Each row was made from one walk, in order. Every step used is in the known rows, and no mark comes twice. Write each row's walk.
Known rows:
geror > zafof > fogo > dufif > bebal: .33; .33; -.25; .31; .25; -.26; .18; .09; -.09; .26; .00; -.23; -.12; -.26; .04; .09; .03; -.20; .17; -.04; -.37; -.07; -.32; -.15
bebal > vekam > fogo > zafof: -.16; -.25; -.19; .01; .00; .16; -.17; .00; .13; .31; .35; .59; -.14; -.33; .22; .07; .05; -.20; .42; -.26; .12; -.22; -.31; .02
fogo > dufif > bebal > vekam: .06; .08; -.11; .26; -.18; .40; -.06; .09; -.14; -.01; .25; .03; -.25; -.05; -.04; .35; .20; -.09; .01; .05; -.35; -.45; -.50; .23
bebal > dufif > fogo > zafof: -.10; -.08; -.30; -.18; -.01; .26; -.16; -.33; .35; .16; -.10; .11; .03; -.19; .43; .14; .14; -.08; .23; -.05; .28; .08; .10; -.43
zafof > fogo > dufif: .13; .36; .00; .11; .17; .15; .09; .10; -.13; .27; -.01; -.11; -.31; -.13; .38; -.05; .04; -.23; .02; -.01; -.06; -.20; -.26; -.01
dufif > fogo > zafof > buvipup: .19; .03; .03; .01; -.18; .20; -.03; -.23; .08; .28; .17; .36; .02; .02; .45; -.23; .25; -.23; .24; -.05; .14; .22; .11; -.50
fogo > vekam: -.01; .32; -.06; -.09; .05; .11; .11; .16; -.32; .04; -.16; .10; -.04; -.07; -.02; .22; -.06; -.43; .25; .13; -.02; -.28; -.13; -.02
bebal > zafof > fogo: .13; .04; -.07; .13; .38; -.30; -.04; .09; -.11; .29; .18; -.22; -.12; -.01; .30; -.04; -.08; .03; .29; -.15; -.11; .17; -.19; -.38
zafof > buvipup > dufif > bebal: .14; -.01; -.21; -.02; -.19; .22; .00; .05; .26; -.11; .36; -.05; -.73; .32; .17; .03; .17; -.06; -.09; .08; .02; -.04; .05; -.30
buvipup > dufif > bebal > zafof: -.01; .02; -.27; -.11; .05; -.15; .07; .14; -.08; -.12; .10; -.33; -.39; .28; -.02; .28; .02; .15; .18; .08; -.19; -.06; -.11; -.19
geror > zafof > buvipup > vekam > fogo > dufif: .16; .21; -.29; .18; .08; -.20; .00; .05; .18; .35; .38; .07; -.16; -.11; -.04; .01; .15; -.34; .20; -.16; -.24; .05; -.37; -.46
buvipup > vekam: -.21; .24; -.08; -.16; .16; -.20; -.01; .12; -.10; .04; .36; .01; -.08; .15; -.22; .09; .04; -.18; .14; .17; .12; -.07; -.17; -.10
dufif > bebal > vekam > fogo: .02; -.35; -.20; .30; -.18; .17; -.04; .16; -.01; .00; .51; .18; -.29; .08; .04; .22; .17; .02; .13; .27; -.06; -.36; -.15; .18
vekam > fogo > zafof: -.16; .13; -.01; -.08; .01; .18; -.10; -.01; .01; .47; .16; .34; .04; -.14; .31; -.28; .12; -.13; .21; -.21; .07; -.19; -.15; -.11
dufif > bebal > zafof > buvipup: .24; -.13; -.11; .31; -.07; .06; -.09; .09; -.05; -.06; .53; -.23; -.36; .34; .05; .06; .17; .14; .01; .19; -.25; -.10; -.12; -.20
dufif > bebal > zafof: .16; -.11; -.10; .28; .01; -.07; -.05; .12; -.18; -.06; .38; -.29; -.14; .27; -.05; .14; .10; .20; .09; .20; -.26; -.13; -.13; -.07
vekam > fogo > dufif > bebal > zafof: -.10; .02; -.07; .20; -.12; .26; -.07; .18; -.12; .49; .35; .07; -.05; .11; .24; -.02; .24; -.04; .10; -.02; -.30; -.34; -.46; -.08
geror > zafof: .20; .09; -.24; .16; .17; -.40; .08; -.04; .04; .12; -.10; -.09; .16; -.25; -.19; .09; -.05; -.08; .20; -.16; -.27; .17; -.13; -.20
buvipup > dufif > bebal: -.04; .05; -.25; -.14; -.07; -.03; .14; .13; -.04; -.21; .02; -.25; -.44; .27; -.06; .25; .05; .11; .07; .19; -.10; -.12; -.01; -.02
vekam > fogo > dufif > bebal: -.10; .04; -.05; .16; -.19; .35; -.04; .17; -.09; .43; .28; .12; -.07; .09; .25; -.03; .25; -.07; .01; .04; -.23; -.42; -.37; .03
zafof > fogo: .13; .16; -.02; .05; .24; -.08; .11; .11; -.05; .19; .04; -.09; -.29; -.05; .37; -.13; -.05; -.14; .04; .10; .12; -.03; .02; -.04

Which walk is each row?
.03; -.22; -.19; .23; -.15; .22; -.09; .10; -.03; .04; .50; .22; -.29; .01; .05; .16; .18; -.03; .19; .17; -.08; -.42; -.17; .18	dufif > bebal > vekam > fogo > zafof
.13; .18; -.06; .15; .34; -.15; -.06; .08; -.17; .36; .15; -.22; -.14; -.04; .32; .02; -.02; -.04; .27; -.22; -.25; .04; -.39; -.34	bebal > zafof > fogo > dufif
.05; .36; -.08; -.23; .03; .26; -.10; -.15; .18; .06; .13; .16; -.46; -.09; .20; -.17; .10; -.24; .16; -.34; .07; -.05; -.06; -.28	fogo > zafof > buvipup > dufif
.03; .07; -.29; -.08; .13; -.17; .10; .16; -.09; -.06; .11; -.36; -.49; .25; .11; .23; .02; .12; .21; .08; -.14; -.06; -.13; -.22	buvipup > dufif > bebal > zafof > fogo
.08; -.07; -.18; .01; .15; -.14; -.14; .03; .14; .16; .32; -.12; -.37; .18; .20; .02; .02; .03; .23; -.28; -.13; .25; -.21; -.60	bebal > zafof > buvipup > dufif
-.07; .09; -.02; -.05; -.06; .28; -.15; -.01; .16; .49; .34; .37; -.16; -.04; .42; -.37; .19; -.20; .16; -.24; .09; -.18; -.13; -.24	vekam > fogo > zafof > buvipup
.18; .23; -.09; .24; .11; .21; .08; .15; -.16; .18; .20; -.08; -.46; -.10; .34; .12; .10; -.19; .06; .12; -.11; -.34; -.31; .11	zafof > fogo > dufif > bebal > vekam
-.10; -.02; -.32; -.21; -.01; .26; -.19; -.30; .42; .19; .14; .17; -.16; -.09; .41; .11; .21; -.19; .22; .01; .34; .09; .07; -.57	bebal > dufif > fogo > zafof > buvipup > vekam
.12; -.08; -.16; -.07; -.21; .17; .01; -.03; .29; .08; .26; .14; -.52; .25; .37; -.05; .18; -.12; .08; -.02; .15; .22; .11; -.57	zafof > buvipup > dufif > fogo
.14; -.13; -.26; .02; -.20; .24; -.04; .07; .29; -.11; .44; .06; -.78; .23; .18; .12; .17; -.10; .02; .04; .06; -.08; -.02; -.29	zafof > buvipup > dufif > bebal > vekam
.13; .34; .01; -.09; .01; .30; -.14; -.20; .16; .09; .20; .21; -.30; -.12; .22; -.27; .13; -.24; .10; -.31; .07; -.09; -.05; -.19	fogo > zafof > buvipup
.00; .04; -.10; .09; .13; -.04; -.24; .08; .04; .41; .62; .02; -.26; .19; .18; -.03; .14; -.11; .26; -.22; -.16; .06; -.46; -.59	bebal > zafof > buvipup > vekam > fogo > dufif
-.17; -.30; -.20; .13; -.10; .25; -.16; .09; .11; .35; .33; .52; -.16; -.27; .20; .22; .10; -.19; .31; -.18; -.03; -.29; -.47; .04	bebal > vekam > fogo > dufif
-.12; -.15; -.36; -.09; -.08; .02; .07; .15; .05; -.06; .19; .01; -.50; .15; .04; .33; .05; .04; .22; .12; -.03; -.23; -.15; -.03	buvipup > dufif > bebal > vekam > fogo
.09; .04; -.04; .00; -.12; .07; .16; .02; -.26; .24; -.07; .29; .19; .06; .30; .13; .11; -.34; .33; .24; .10; .09; .06; -.39	dufif > fogo > vekam
.27; .36; -.30; .16; .36; -.39; .23; .12; -.13; .29; -.15; -.10; -.06; -.33; .06; .11; -.13; -.38; .36; -.02; -.21; .00; -.18; -.24	geror > zafof > fogo > vekam
-.06; .13; -.07; .01; -.11; .24; -.12; .11; .19; .30; .69; .23; -.48; .24; .19; -.13; .25; -.31; .01; .01; .10; -.15; -.26; -.39	zafof > buvipup > vekam > fogo > dufif
.02; .18; -.31; -.11; .17; -.14; .15; .22; -.21; -.04; .07; -.30; -.50; .23; .09; .29; -.04; -.04; .27; .15; -.16; -.14; -.16; -.21	buvipup > dufif > bebal > zafof > fogo > vekam
.09; .22; -.17; -.13; -.02; .29; -.13; -.12; .17; .00; .29; .21; -.56; -.08; .18; -.04; .14; -.22; .21; -.25; .05; -.18; -.10; -.18	fogo > zafof > buvipup > dufif > bebal > vekam
.21; -.08; -.44; .20; .00; -.20; .04; .03; .29; .18; .30; .09; -.38; -.11; .05; .13; .09; -.17; .26; -.14; -.22; .07; -.21; -.42	geror > zafof > buvipup > dufif > bebal > vekam > fogo
-.07; -.04; -.22; -.24; -.09; -.10; .16; -.01; .04; .06; -.15; .03; -.12; .15; .23; .14; .05; -.01; .25; .03; .08; .23; .08; -.41	buvipup > dufif > fogo
-.10; -.26; -.32; -.10; -.06; .20; -.11; -.26; .39; .13; -.09; .05; .02; -.09; .39; .20; .13; .00; .13; .08; .27; .14; .13; -.44	bebal > dufif > fogo
